Each row was made from one small tree. The marks that hang from a mark follow it in brackets, in alphabetical order. Every link used is in the known rows. Write each row's tree.
(in the rows, 128 means zero)
Known rows:
gutis{lasa{momut} muve rigis}: [ 78 115 136 153 171 173 143 122 140  77 150 169 155 153 143 106 130  77
 150 156 138]
rito{belazib momut{lasa{gutis{rigis}}}}: [ 90 155 109 113 163 162  58 145 143  84 169 158 150 162 122  88 145 105
  92 128 143]
muve{gutis}: [ 95  94 110 182 147 174 122 138 139  94 167 136 139 160 113 107 145 104
  95 149  92]
muve{gutis{lasa{belazib momut} rigis}}: [ 98 112 138 148 144 178  54 139 126  82 169 159 151 162 148  95 140 104
 119 149 123]
lasa{belazib gutis{muve rigis} momut}: [ 86  90 136 121 146 145  43 136 136  98 143 143 165 170 127 102 128 128
 117 137 166]
belazib{rito{momut}}: [ 80 104 137 183 168 159 137 141 160  78 141 175 138 160  96  97 140  79
  69 139  91]
muve{gutis{lasa}}: [108 115 111 170 159 176 159 134 134  84 168 150 137 150 134 106 143  87
 106 161  98]
rigis{gutis{lasa muve}}: [113 124 112 166 169 164 222 134 135  84 147 170 143 148 131 118 136  88
 154 173 161]
rito{belazib momut}: [ 86 107 114 156 178 163 106 149 147  74 157 176 142 168 103  95 144  99
  94 140  98]
lasa{belazib momut}: [ 87  71 125 176 148 153  36 137 148  72 138 166 150 172 128  97 138 108
  96 134  89]
rito{belazib momut{lasa{gutis}}}: [ 99 136 100 130 172 137  68 147 148  80 160 161 143 168 130  91 145 106
  77 132 125]
momut{lasa rito{belazib}}: [105 135  87 168 140 158 111 136 145  58 148 167 142 153 119 110 150  99
 123 145  88]
lasa{belazib gutis{rigis} momut{rito}}: [106  89 129 141 123 154   4 135 147  86 146 148 159 162 124 103 145 132
 110 130 119]
gutis{lasa{momut{rito}} muve rigis}: [ 95 120 132 157 150 170 135 121 141  73 149 171 154 149 139 116 138  86
 169 159 130]
momut{lasa{gutis{muve}} rito{belazib}}: [111 137  88 129 145 126 127 136 138  81 141 148 150 158 127 117 139 120
 132 152 152]
rigis{gutis}: [106  98 106 189 158 174 151 136 148  86 152 157 140 156 107 108 148 100
 116 153 110]
belazib{rito}: [ 84  93 125 190 160 161 166 132 157  77 128 163 142 151  98 107 141  79
  76 146  78]
rigis{gutis{lasa}}: [119 120 107 178 168 175 182 134 143  76 152 172 139 146 126 109 146  84
 129 163 120]
belazib{rito{momut{lasa}}}: [ 81 134 127 179 160 156 118 138 162  67 145 175 135 157 113  93 141  74
  74 134  96]
muve{gutis{lasa{belazib{rito}} rigis}}: [ 99 130 140 142 136 179 139 144 127  84 156 161 148 147 121 101 137  94
  95 156 132]
muve{gutis{rigis}}: [ 84 111 121 163 140 197 112 135 134  96 179 132 147 154 111 104 145 104
 110 146 109]
momut{lasa{gutis{rigis}} rito{belazib}}: [107 150  93 125 133 160  82 134 142  77 158 148 152 149 119 107 151 115
 116 138 126]
lasa{belazib{rito} gutis momut}: [100  70 137 163 157 119  49 140 151  90 115 158 153 171 119  97 136 111
  53 135 105]

Write each row's tree:
[ 87 136 115 107 122 155  77 135 133  87 153 140 159 155 125 105 131 121
 127 135 180]
momut{lasa{belazib gutis{muve rigis}}}
[117 131  83 143 143 137  90 137 146  73 146 151 145 155 124 110 150 116
 104 142 108]
momut{lasa{gutis} rito{belazib}}
[ 79  93 131 141 164 153  86 127 143 103 146 138 162 164 131 105 132 108
 118 143 146]
lasa{gutis{muve rigis} momut}
[116  85 105 159 168 127  55 137 148  86 136 157 152 170 127 107 148 121
  95 145  96]
lasa{gutis momut{rito{belazib}}}
[ 84 110 140 135 150 167  99 132 132  72 145 175 159 158 142 103 128  96
 147 151 153]
gutis{lasa{belazib momut} muve rigis}
[ 85 140 103 152 169 160  83 146 148  63 162 175 139 166 123  91 144  90
  97 134 104]
rito{belazib momut{lasa}}
[ 86 127 128 121 134 181 150 135 128  74 152 170 155 146 125 109 128  98
 150 153 161]
gutis{lasa{belazib} muve rigis}
[ 79 131 124 140 156 187 192 125 137  79 155 163 152 141 123 113 132  79
 151 159 140]
gutis{lasa muve rigis}
[117 105 126 160 165 143 125 140 129  79 137 179 151 166 149 108 131 107
 150 165 172]
rigis{gutis{lasa{belazib momut} muve}}
[128 100 122 169 132 152  60 141 132  75 156 164 143 163 151 105 145 113
 121 155 101]
muve{gutis{lasa{belazib momut{rito}}}}
[ 88 127 116 155 134 163  41 146 149  62 160 172 140 165 124  90 141 104
  96 124 110]
rito{momut{lasa{belazib}}}
[125 115 112 160 146 168 143 144 135  72 147 178 141 150 126 105 142 103
 126 158 135]
rigis{gutis{lasa{belazib}}}
[ 81 139 111 127 141 161 117 126 141  91 159 133 156 150 127 108 134 101
 128 140 164]
momut{lasa{gutis{muve rigis}}}
[110  98 119 189 158 156 110 123 155  60 142 178 142 151 142 111 147  80
 126 154  73]
gutis{lasa{momut{rito}}}
[ 90 137 126 139 161 124 140 139 153  88 139 157 143 162 121 102 131  92
  82 141 157]
belazib{rito{momut{lasa{gutis{muve}}}}}
[102 124 113 129 136 142  22 146 150  78 156 157 143 167 127  89 142 117
  77 121 129]
rito{momut{lasa{belazib gutis}}}
[107 113 132 151 129 174  59 130 143  60 149 179 153 149 139 103 143  98
 139 144 106]
gutis{lasa{belazib momut{rito}} rigis}
[ 91 122 100 142 147 137 128 127 145  87 147 136 148 156 131 110 134 101
 114 144 146]
momut{lasa{gutis{muve}}}
[ 87 105 124 112 129 162  95 139 132  99 148 139 162 157 108 107 130 129
 118 138 173]
lasa{belazib gutis{muve rigis}}
[ 94  97 145 162 166 129 145 136 140  71 114 185 152 163 137 107 124  84
 113 159 141]
gutis{lasa{belazib{rito} momut} muve}
[ 84 150 134 137 154 158  90 136 157  85 155 157 145 153 117  91 142  86
  68 127 132]
belazib{rito{momut{lasa{gutis{rigis}}}}}
